Each row was made from one path, in order. Every step used is in the known rows, and no mark comes twice. Write each row's path.
Known rows:
sogovaz/bero/fosi/fefi: [  2 -18 -12  -2   2  -7 -29 -31  23 -12 -27  -8   6   4   5 -11  44  -2
  13  12 -20 -24   4 -31 -11  56  40]
vuvu/dutun/nulir/bero/fosi: [ 30  -1   2  18  30  -2 -22 -11   0  -4 -31  24   5  18   2 -29   2   5
 -22 -25 -12 -37 -24  14  13  -9  16]
nulir/bero/zataf: [ 31  20  19   2 -10   5 -23 -13  -8 -17  -9  31   5   0 -16   5  11   0
 -26 -24  -1   3  -8 -15  14   3  16]
vuvu/dutun/nulir/bero: [ 14  15  15  28  16   6  -8  -1 -12 -19 -23  32  15  15  -7 -20   2  -5
  -2 -26   0 -22  -2  36  18 -16 -10]
dutun/nulir: [  2  -7  24  -1 -14 -30 -18  17  -4  -7   3  27  19  13   2  -3  11   7
 -11  -1  24  -4  20  16  13   4  -3]
fosi/fefi: [ -8  -4  21   2 -29  -9 -25  -9   6  -8  -6  -4  14  17  -3   2  39  -3
  17   1   7   9  20   7   3  37  20]
zataf/fefi/fosi: [-24   6   1   3 -41 -28  22  10  24  14   6  18 -12  -8   8  -5  37  -3
  -9  -1 -11 -14  30  14  55  17   2]
zataf/dutun/nulir/bero: [ 14  20  36  16  16  -6 -17  -3 -14 -10   1  41  36  -1   1 -24  14   7
   1 -29   0 -21   0  26  36  -9 -25]
fefi/nulir/bero: [  8  27  28   3  -9  -1 -33 -16   4 -26   0  41  19   7 -29  -7  18  12
  -3  -8  13   0  14  21  17  19   0]
nulir/bero/vuvu/dutun/fosi: [ 22   6 -11   5   6  50  19 -24  -3 -20  20  26   5  16   0 -14   2   6
 -17 -60 -31 -30 -28   2  17   2  30]
nulir/bero/fosi/fefi/vuvu: [ 56  11 -12 -11 -20   7 -49 -32  17  -1 -43  15  10  26   9 -26  40  16
 -14 -23  -5  -4 -17  -7   7  40  40]
nulir/bero/sogovaz: [ 31  17   5  21 -34  -6 -32   2  -9 -34  11  26  13  19 -14  -6  24   1
 -22 -22  -1   1 -12  -5  32  25   0]
vuvu/dutun/fosi/fefi/nulir/bero: [  1  20  11   5  17  38  -5 -33   6 -32  -5  36  19  26  -9 -26   0  16
  42 -13 -17 -15   5  31  14  31  11]
zataf/fefi/vuvu/dutun: [-31  44  -3  11 -35  13  27  26  -8  -5 -25  12 -17  22   8 -14  21  -3
 -14 -26  -1 -10  15  48  33  19  12]
giri/nulir/bero/vuvu/dutun/fosi: [ 43   7  -8 -14  -6  47  -4 -28 -19 -16  29  42  -6  19  -2   3   9   7
 -12 -66 -33 -51 -34  -7   8   8  14]
fefi/nulir/bero/vuvu/dutun: [  8  28   4   2  11  38  -6 -34 -12  -6  -5  33   4  10 -19 -14   9  18
 -12 -37  -6 -13 -14  26  -5   5  25]
bero/nulir: [-12 -14  11 -14 -37  -1  -5  12  -8 -17  20  24  14  12 -24  10  34   3
 -28  -3  20  -2   2  12  -6  29  14]
bero/fosi/fefi/nulir: [  0  -9  17 -24  -5 -18 -46 -24  17   7 -13   9  10  21  -1 -13  27  29
   6  19   7   1   9  -1  -9  52  42]
giri/nulir/bero: [ 36  18  24  -1 -33  -4 -48 -13 -11 -22   8  38   5   9 -22  16  36  -8
  -8 -32  -5 -26  -3  -3  17  14 -13]
bero/vuvu: [  5  -5   6 -12 -31   3  -9  -7  -4   4  19   6   5  10  -3   8  29   8
 -33 -30   6   0  -2  -7  -3  16  35]
dutun/nulir/bero: [ 32   0  24  10   0 -19 -33   3  -2 -16 -12  40  28   7  -7 -13  13   5
 -13 -12  14 -12   6  15  22  -6 -13]
dutun/nulir/bero/zataf/fefi: [ 31   4  26  -6  15 -22 -23  19 -16   9 -31  50  14 -13  11 -13  -2  14
 -34   6   3 -13   2   0  42 -10 -11]
sogovaz/dutun: [-23  22   8  -3 -18  13 -10  -9  15 -20  -1   6   3   8  -8  24  35 -20
  13 -21  19  -6  12   7  22  19  20]
nulir/bero/zataf/fefi/vuvu/dutun: [ 15  57  -6   6  -9  32  13   5 -19  -5 -48  36 -18   9   5 -16   4   2
 -28 -34 -13  -9 -11  23  34   1  15]
zataf/fefi/nulir/bero: [-10  26  32   2  -4 -13 -22   5   4 -12 -10  43  17  -8 -18 -14  21  13
 -10   7   3 -13  20  27  47  21 -10]
giri/nulir/bero/sogovaz/dutun/fosi: [ 46  22 -13 -20 -25  27 -39 -17  -4 -45  32  58   5  21   1  22  21   0
  13 -40 -10 -39 -29 -24  50  37 -10]
sogovaz/fefi/vuvu/dutun/nulir: [ -9  22 -28   5  -1   0   3  24   3 -30 -32  29   1  46   6 -18   9  19
   2  -6  32   1  17  45  19  -4  12]
zataf/fefi/nulir/bero/vuvu: [  9  11  17 -17  -1   2 -21 -10  -4  11  -2  41  13 -12  -6 -14  22  29
 -32  -7  -1 -14   1  10  30  17  13]
dutun/fosi: [ -9  -2  15  -4 -28   0   8   9  12 -33  37  20  10  18  -4   2  10   4
  -6 -21  -1 -10  14  -1  28  25  14]
vuvu/dutun: [-32  22  12  25 -18  12  15   4  -5 -21   1  -1 -10  22 -14   2  18 -16
   0 -30  -3  -8  10  29   7  10  17]

Which path is each row?
[  4  -5  -2  -2   6   9   7  -1 -20  13  -3  19   3  17  11  -9   3  12
 -21 -29   6 -16  -5  22 -10  -8  22] -> bero/vuvu/dutun/nulir
[ 45   2   9  11 -15 -22 -42  12 -17 -24   0  48  26  19   1 -16   7  15
 -23  -8  13  -5  -9   3  33   9 -17] -> dutun/nulir/bero/sogovaz
[ 52  22  22 -18 -23   3 -47 -17 -26 -12   1  48  -7   4 -17  22  19   1
 -20 -30  -5 -16 -13 -24   8   8   0] -> giri/nulir/bero/zataf
[ 51 -14   9  -9   4  -3 -32 -13 -10   7  -4  40  27   2   4 -13  15  20
 -34 -26   9 -15 -14  -3   7 -10   9] -> dutun/nulir/bero/vuvu
[-28  12  13  -5   3  27   9 -19   5 -25   9  23   9  33  -2 -15  -1  20
  44  -3  -6  -6  20  34   3  41  21] -> vuvu/dutun/fosi/fefi/nulir
[ -5   0 -39   9 -42 -30  -1   7  28 -28  21  22  -9  29  -1  -2  37  16
  -1   8   9   9  14  -8  50  27  14] -> bero/sogovaz/fefi/fosi
[ 14  40  32   7   5  20  -7 -19 -18  -9   1  31  12  -7  -8  -7  12   2
 -12 -42 -15  -5 -14  -3  28  -1   4] -> nulir/bero/zataf/dutun
[ 60  27 -18 -13 -19  29 -49 -39  -7   0 -45  24 -15  40   8 -16  36  10
   4 -42 -23 -34 -30   5  -6  34  27] -> giri/nulir/bero/fosi/fefi/vuvu/dutun
[ 40 -12   7   3   0  -6 -52 -31  19  -3 -26   2  15  12  -2 -19  41   4
  -7 -10 -15 -14 -16 -17  10  32  35] -> nulir/bero/fosi/fefi
[ -6  40   3  -5  -3   6 -31  -1   2 -22 -11  48  12   0  -4   0  22  10
   5   5   8 -13   0  14  65  36  -7] -> zataf/fefi/nulir/bero/sogovaz/dutun
[ -1 -13  14 -10 -23   3  -7  -7  16 -22  20  10  18  23   8  -4  22   7
  21  -5  -5  -2  16  -3  17  43  20] -> dutun/fosi/fefi
[ -9  26   7   2  16  26   3 -13 -11   9 -15  33   1  -3  -8 -21  11  18
 -20 -20 -15 -23  -7  31  24   8  17] -> zataf/fefi/nulir/bero/vuvu/dutun
[ 35   1   4  -2 -15  14 -23 -24  -1  -4   6  21  15   2 -11  -3  31   5
 -35 -40  -6  -8 -16 -11   8   6  25] -> nulir/bero/vuvu
[-17   1 -23 -20  22  52  19 -47   2 -18   3  25   9  13   7 -15   4  25
  39  -4 -25 -26   7   0 -24  52  36] -> sogovaz/bero/vuvu/dutun/fosi/fefi/nulir
[  1  19 -40   1  -3  31  -1 -35  11 -14 -55  -2 -12  28  14 -23  32   2
  18 -14 -22 -25  -4   1 -21  52  48] -> sogovaz/bero/fosi/fefi/vuvu/dutun
[ 40  26 -21   8  -4  32 -25 -35   9  -3 -55   8  -3  35   7 -32  29   6
  -2 -35 -18 -14 -26  15   2  27  43] -> nulir/bero/fosi/fefi/vuvu/dutun
[-24  23  31 -26 -10 -19  -8  16 -12   7  -5  38  -5  -5  -3   5   0  24
 -20  20  12   7  24   8  26  24  13] -> bero/zataf/fefi/nulir
[ 22  11  18  -8   5 -10 -45 -23  15 -12  -7  35  12   9 -20 -16  18  23
 -23  -8   0 -15  -7  -1  14  24  25] -> fefi/nulir/bero/fosi
[  8  19  -6  -3 -16  12  -7  -1 -14   1 -43  21   7  40  23 -21  11  14
  21 -11  17   4  15  46  -8  18  12] -> fosi/fefi/vuvu/dutun/nulir
[-19   0   4  10  -6  28  17  -9   6 -25   7   1   4  32   6 -11  12  -3
  33 -19 -18 -13   9  19  10  32  24] -> vuvu/dutun/fosi/fefi
[ 15  22  -5   7   2  33 -13 -24  -7 -40   6  44  16  39  -1 -29  -5  27
  32  -9 -17  -7 -11  20  23  46   6] -> vuvu/dutun/fosi/fefi/nulir/bero/sogovaz
[-16   7  28 -13 -20 -10 -32 -16   5  -7  -4  17  18  19 -10  -4  28  19
  26  18  18  15  32  21  -5  45  16] -> fosi/fefi/nulir
[ 22  12  17 -27  20  42 -12 -49  -2  -1  26  44  38   4   9 -29  14  43
  23 -31 -22 -14 -12   3  17  35  18] -> zataf/dutun/fosi/fefi/nulir/bero/vuvu
[-28  17  35 -19   2  15   0 -20   2 -16  33  30  29  16   8 -19  10  30
  46  -5  -6  -5  22  22  22  48   5] -> zataf/dutun/fosi/fefi/nulir
